What can hang from each mark
K890: K225 K913 K979
K876: K271 K817
K506: K853 K913
K581: K225
K225: K581 K890
K928: K225 K913
K913: K201
K271: K876
K979: K152 K928
K857: K271
K201: K817

Known rows, with every way that one mark hangs from another
K225[K581 K890[K979[K928]]]: [ 0.16  0.22 -0.06  1.23 -0.63  1.79 -0.65  0.24 -0.08  3.19  0.61 -1.71
  1.89  2.00  1.04 -0.81  1.91 -0.11 -0.38 -0.44 -0.94 -0.18  1.42  0.31]
K979[K152 K928[K913[K201]]]: [-1.27 -1.72 -1.15  3.60  1.86  0.52  0.69 -0.58  0.76 -2.58 -0.70  0.41
 -1.41  1.01 -2.03 -0.29 -0.71 -1.68 -0.17  1.78  1.45  0.04 -0.25  0.39]
K890[K225 K913[K201[K817]] K979[K928]]: [ 3.36  0.19 -1.52 -2.01  1.00  1.08  0.48  0.47  0.19 -3.87 -1.52  1.53
 -0.48 -1.68  0.29  1.86 -0.21  1.09 -1.32 -0.24 -1.04  0.26 -2.60 -1.66]
K890[K225[K581] K913 K979[K152 K928]]: [ 2.48 -0.44 -1.75 -2.14  0.31  1.02 -0.88  0.32  0.35 -2.21 -1.10  0.13
  1.02 -3.36  0.28  1.57 -0.43  0.64 -2.24  0.03 -2.08  0.44 -1.60 -1.09]
K928[K225[K581] K913[K201]]: [-3.28 -0.31  0.68  1.83  0.49 -2.25  0.90 -0.60 -0.48  2.73  0.24  0.59
 -1.18  2.19 -0.13 -1.88 -0.53 -1.23  0.71  0.79  1.99 -0.12  1.54  0.56]
K928[K913]: [-2.59 -0.04  0.31  1.23  0.14 -1.61  0.52 -0.19 -0.07  1.87  1.27  0.40
 -0.85  0.87 -0.92 -1.37 -0.79 -0.74 -0.43  0.40 -0.12 -0.20  2.51 -0.08]
K271[K876]: [-2.52  0.50  2.06 -0.15 -0.40 -0.78  0.40  0.07  0.04  1.11  0.71  0.36
 -0.91  0.35 -0.12 -0.83 -0.84  0.05 -1.05 -0.29 -0.79 -0.17  1.57  0.45]
K857[K271[K876[K817]]]: [-2.07  1.11  2.68 -0.79 -0.33 -1.17  0.92 -0.08 -0.34 -2.95  1.27 -0.17
 -0.19 -0.16 -0.62 -1.25 -0.63 -0.39 -1.47  0.25 -1.42 -0.17  0.69  0.77]
K581[K225[K890]]: [-0.92  0.63  1.37 -0.75 -1.26  0.14 -0.78 -0.01  0.10  2.93  1.10 -0.61
  0.27  0.70  0.75 -0.28 -0.07  0.14  1.55 -0.93  0.49 -0.47  1.44  0.39]
K857[K271]: [-2.29  1.01  1.89  0.52 -0.21 -0.83  0.12  0.03 -0.19 -1.70  1.72 -0.42
 -0.11  0.27 -0.98 -1.43 -0.28 -0.19  0.31  1.10 -0.74 -0.16  1.55  0.93]
K928[K225 K913]: [-3.35 -0.43  0.54  1.75  0.11 -2.73  0.08 -0.64 -0.51  2.31  0.85  0.84
 -0.76  0.42 -1.44 -1.46 -1.75 -1.22  0.79  1.12  1.05 -0.10  1.17 -0.03]
K581[K225]: [-1.80  0.40  1.26 -0.96 -0.77 -0.61 -0.41 -0.10  0.11  2.50  1.38  0.30
 -0.95  0.43  0.28  0.09 -0.76  0.22  0.36  0.11  0.39 -0.47  1.79  0.21]
K890[K225[K581] K913[K201[K817]] K979[K928]]: [ 2.88  0.29 -1.44 -2.20  0.65  1.31  0.58  0.56  0.03 -1.79 -1.68  0.89
  0.04 -1.02  1.18  1.50  0.65  1.15 -1.81 -0.40 -1.30  0.20 -1.56 -1.53]
K225[K581 K890]: [-1.94  0.83  1.66  1.29 -0.87  0.76 -0.57  0.37  0.06  4.06  0.73 -2.15
  1.73  1.66  0.80 -1.63  1.52 -0.13  0.80 -1.60 -0.93 -0.52  2.78  0.59]
K928[K225[K890[K979[K152]]] K913]: [-1.20 -0.71  0.10  1.21 -0.01 -1.67 -0.30 -0.55 -0.55  1.20  0.34  0.11
  0.83 -0.24 -1.14 -1.01 -1.16 -1.09  1.77  0.61  0.74  0.19 -0.84  0.58]
K928[K225[K581 K890[K979]] K913[K201]]: [-1.13 -0.21  0.18  1.17  0.02 -1.38  0.51 -0.42 -0.71  2.72  0.17 -0.02
  0.35  2.24  0.65 -1.76  0.30 -0.94  1.35  0.00  1.70  0.09  0.31  0.82]
K581[K225[K890[K913[K201[K817]] K979[K152]]]]: [ 1.57  0.29  0.62 -2.15 -0.47  0.60  0.05  0.12  0.02 -0.60 -0.65  0.22
  0.09 -0.70  0.90  1.29  0.14  1.18  1.76 -0.56  0.15 -0.08 -1.55  0.36]
K581[K225[K890[K979[K152]]]]: [ 0.29  0.13  0.79 -1.43 -0.85  0.46 -0.80 -0.04  0.07  1.56  0.83 -0.43
  0.84 -0.13  0.57  0.55 -0.11  0.41  1.30 -0.42  0.15 -0.18 -0.24  0.76]
K890[K225 K913[K201] K979[K152 K928]]: [ 3.59 -0.62 -1.81 -1.61  1.45  1.07 -0.17  0.16  0.71 -5.83 -1.61  1.11
 -0.40 -3.12 -0.19  2.05 -0.88  0.54 -1.44 -0.06 -0.49  0.52 -3.43 -0.74]
K506[K853 K913[K201]]: [-1.11  0.65  1.81  1.80 -1.16 -0.95  0.71  0.32  0.46 -1.84 -0.45 -1.80
 -1.80  1.37 -1.41 -0.25  1.19  0.27  2.61 -2.84  3.70 -0.06  1.28  0.23]
K225[K581 K890[K913[K201] K979[K152 K928]]]: [ 2.11 -0.19 -0.63  0.73  0.16  1.93 -0.24  0.17  0.36 -1.17 -1.15 -1.25
  1.07  0.17  1.07  0.16  1.63  0.32 -0.12 -0.51 -0.63  0.18 -0.69  0.64]
K506[K913]: [-2.41  0.63  1.11  1.70 -1.01 -0.91  0.06  0.16  0.28  0.48  0.58 -1.02
 -0.61 -0.54 -1.04 -0.37  0.36  0.13  1.58 -1.54  0.74 -0.40  2.01 -0.07]
K979[K152 K928[K225[K581]]]: [-2.71 -1.47  0.06  3.68  1.05  0.56 -0.72 -0.60  0.36 -0.03 -0.67 -0.53
  0.08  0.24 -1.90 -0.23 -0.81 -1.40  0.36  2.02  0.66 -0.14 -0.33  0.48]
K876[K271]: [-2.69  0.74  1.19  2.37 -0.64 -0.27  0.02 -0.04 -0.24  0.30  1.80 -1.25
 -0.78  1.21 -2.01 -0.53 -0.19 -1.37 -0.36  1.05 -0.66 -0.82  2.06  0.01]

Rows
[ 0.74 -0.07 -0.57 -0.84 -1.08  0.36 -0.56 -0.23 -0.19  2.47  0.98  0.05
  0.21  1.13  0.87 -0.08  0.06 -0.26  0.56  0.21  0.71 -0.08  0.55  0.00]
K581[K225[K890[K979[K928[K913]]]]]
[ 0.11 -1.31 -1.64  1.50  1.03  0.40  0.01 -0.33  0.18 -1.22  0.42  0.50
 -0.21 -0.08 -1.46  0.29 -0.56 -0.66 -1.24  2.02 -0.25  0.26 -0.58  0.16]
K890[K979[K152 K928[K913]]]
[ 0.66 -0.96 -1.82 -0.73  0.69  0.65 -0.27  0.05  0.09  0.30 -0.16  0.07
  1.22 -0.75 -0.25  0.42 -0.34 -0.49 -2.07  0.68 -0.94  0.30 -0.59 -0.73]
K890[K225[K581] K979[K152 K928[K913]]]
[ 1.71 -1.00 -1.16  0.69  1.24  0.50 -0.05 -0.38  0.24 -3.95 -1.37  0.83
 -0.97 -1.36 -0.29  1.20 -0.27  0.21 -0.60  1.55  0.43  0.45 -2.50  0.41]
K890[K913[K201] K979[K152 K928[K225[K581]]]]
[-0.76 -1.49 -1.40  1.76  0.76 -0.18 -0.15 -0.57 -0.25  0.24  0.09  0.35
  0.18  0.21 -1.23  0.00 -0.60 -0.94 -0.82  2.37  0.29  0.30 -0.77  0.35]
K890[K979[K152 K928[K225[K581] K913]]]
[-1.43  0.72  2.08  1.84 -0.93 -0.68  1.37  0.52  0.20 -1.36 -1.13 -1.60
 -1.50  1.75 -1.75  0.12  1.42  0.67  3.20 -2.59  3.24 -0.19  0.74 -0.19]
K506[K853 K913[K201[K817]]]
[ 2.43  0.85 -0.45 -3.67 -0.26 -0.60 -0.72  0.57  0.06 -1.82  0.23  0.88
  0.40 -3.65  0.54  1.27 -1.00  1.35 -1.65 -1.18 -2.19  0.26 -0.97 -1.30]
K890[K225 K913 K979]
[ 2.13  0.95 -0.16 -3.48  0.34  0.22  0.73  0.80 -0.16 -1.11 -1.18  0.81
  0.37 -1.56  1.53  1.28  0.49  1.78 -1.19 -1.33 -1.83  0.11 -1.10 -1.06]
K890[K225[K581] K913[K201[K817]] K979]
[ 0.25  0.54  0.85 -1.79 -1.25  0.27 -0.75  0.08 -0.11  2.71  1.25 -0.34
  0.69  0.52  1.10  0.19  0.11  0.52  0.93 -0.64  0.14 -0.25  0.61  0.44]
K581[K225[K890[K979]]]
[-0.13  1.06  0.57 -2.48 -0.55 -0.62 -0.58  0.56  0.26  0.53 -0.23 -0.20
  0.44 -2.53  0.87  0.07 -0.48  0.75 -1.27 -1.72 -2.06 -0.10  1.35 -1.25]
K890[K225[K581] K913]
[ 1.58  0.93  0.52 -0.70 -0.58  0.85 -0.12  0.44  0.02  0.73 -0.16 -1.17
  1.02  0.55  1.98 -0.46  1.80  0.94  0.00 -1.55 -0.94  0.02  0.70  0.60]
K225[K581 K890[K913[K201] K979]]
[ 1.06 -0.61 -0.70 -0.41 -0.19  0.81 -0.13 -0.34  0.14  0.48  0.17  0.19
 -0.13  1.03  0.57  0.34  0.04 -0.40  1.08  0.35  1.59  0.04 -0.70  0.62]
K581[K225[K890[K979[K152 K928[K913[K201]]]]]]
[ 0.20  0.02 -0.48  1.29 -0.03  1.60  0.67  0.25 -0.36  2.92 -0.28 -1.00
  1.48  3.06  0.94 -0.90  2.16 -0.14  0.17 -0.17 -0.27 -0.13  0.83  0.19]
K225[K581 K890[K979[K928[K913[K201[K817]]]]]]
[ 1.56  0.59  0.19 -1.21  0.70 -0.04  1.03  0.38 -0.06 -2.65 -0.56  1.20
 -0.99 -0.84  0.23  1.20  0.26  1.66 -0.39  0.03 -1.11  0.06 -1.18 -0.20]
K890[K913[K201[K817]] K979]
[ 1.86  0.37 -0.37 -1.67 -1.33  0.79 -1.02 -0.07  0.03  0.68  0.35  0.00
  0.10 -0.63  1.29  0.67  0.09  0.54  0.43 -0.23 -0.02 -0.02 -0.11 -0.19]
K581[K225[K890[K913 K979[K928]]]]
[ 0.79 -0.13 -0.71  1.34 -0.25  0.89 -0.42  0.00 -0.04  0.96  0.76 -0.60
  1.07  1.13 -0.09 -0.77  0.70 -0.59  0.11 -0.08 -0.27  0.02  0.39 -0.01]
K225[K890[K979[K928[K913]]]]
[ 1.17 -0.93 -1.18  0.43  0.45  0.22 -0.81 -0.35  0.02 -2.39 -0.83  0.42
  0.00 -2.40 -0.68  1.11 -0.65  0.23 -1.05  1.76 -0.88  0.43 -1.79  0.02]
K890[K913 K979[K152 K928[K225[K581]]]]
[-3.09 -0.39  0.90  2.01  1.07 -2.20  1.49 -0.49 -0.57  0.93 -0.39  1.49
 -1.41  1.78 -1.38 -1.06 -1.08 -0.90  1.78  1.09  1.78 -0.21  0.00  0.11]
K928[K225 K913[K201[K817]]]
[ 2.49  0.89 -0.41 -3.52  0.17 -0.13  0.06  0.62  0.10 -1.29 -0.48  0.66
  0.02 -1.93  1.77  0.92  0.22  1.40 -1.80 -1.50 -1.26  0.26 -0.63 -0.64]
K890[K225[K581] K913[K201] K979]
[-0.10  0.02  0.93  0.37 -0.05 -0.32 -0.57 -0.15 -0.20  0.18 -0.74 -0.63
  0.95 -0.69  0.42 -0.34  0.23  0.17  1.38 -0.41  0.30  0.11 -1.24  0.98]
K928[K225[K581 K890[K913[K201] K979[K152]]]]
[ 2.98  0.74 -0.44 -3.39  0.49 -0.38 -0.01  0.52  0.30 -3.46 -0.33  1.23
 -0.43 -2.67  0.95  1.37 -0.59  1.32 -1.33 -1.48 -0.99  0.30 -1.66 -0.83]
K890[K225 K913[K201] K979]
[ 0.86 -0.20 -1.66 -1.04  0.67  0.79  0.82  0.33 -0.28  1.17 -0.38  0.74
  0.58  1.01  0.57  0.18  0.50 -0.13 -1.80  0.31 -0.51  0.10 -0.13 -1.18]
K890[K225[K581] K979[K928[K913[K201[K817]]]]]
[ 2.35  0.27 -0.50 -1.55 -0.82  0.95 -0.56 -0.09  0.16 -0.25  0.01  0.27
 -0.48  0.03  1.50  0.78  0.31  0.54  0.69 -0.36  0.74  0.00 -0.53  0.12]
K581[K225[K890[K913[K201] K979[K928]]]]
[-2.05 -0.77 -0.78  3.33 -0.15 -0.10 -0.38 -0.59 -0.30  2.88  0.04 -0.50
  0.30  2.01 -0.58 -1.76 -0.01 -1.92  0.56  1.03  1.10 -0.09  1.40 -0.30]
K979[K928[K225[K581 K890] K913]]
[-0.42 -1.55 -1.33  1.84  1.28 -0.04  0.31 -0.59 -0.12 -0.57 -0.28  0.66
 -0.40  0.83 -1.05  0.06 -0.34 -0.94 -0.57  2.25  1.12  0.31 -1.26  0.63]
K890[K979[K152 K928[K225[K581] K913[K201]]]]
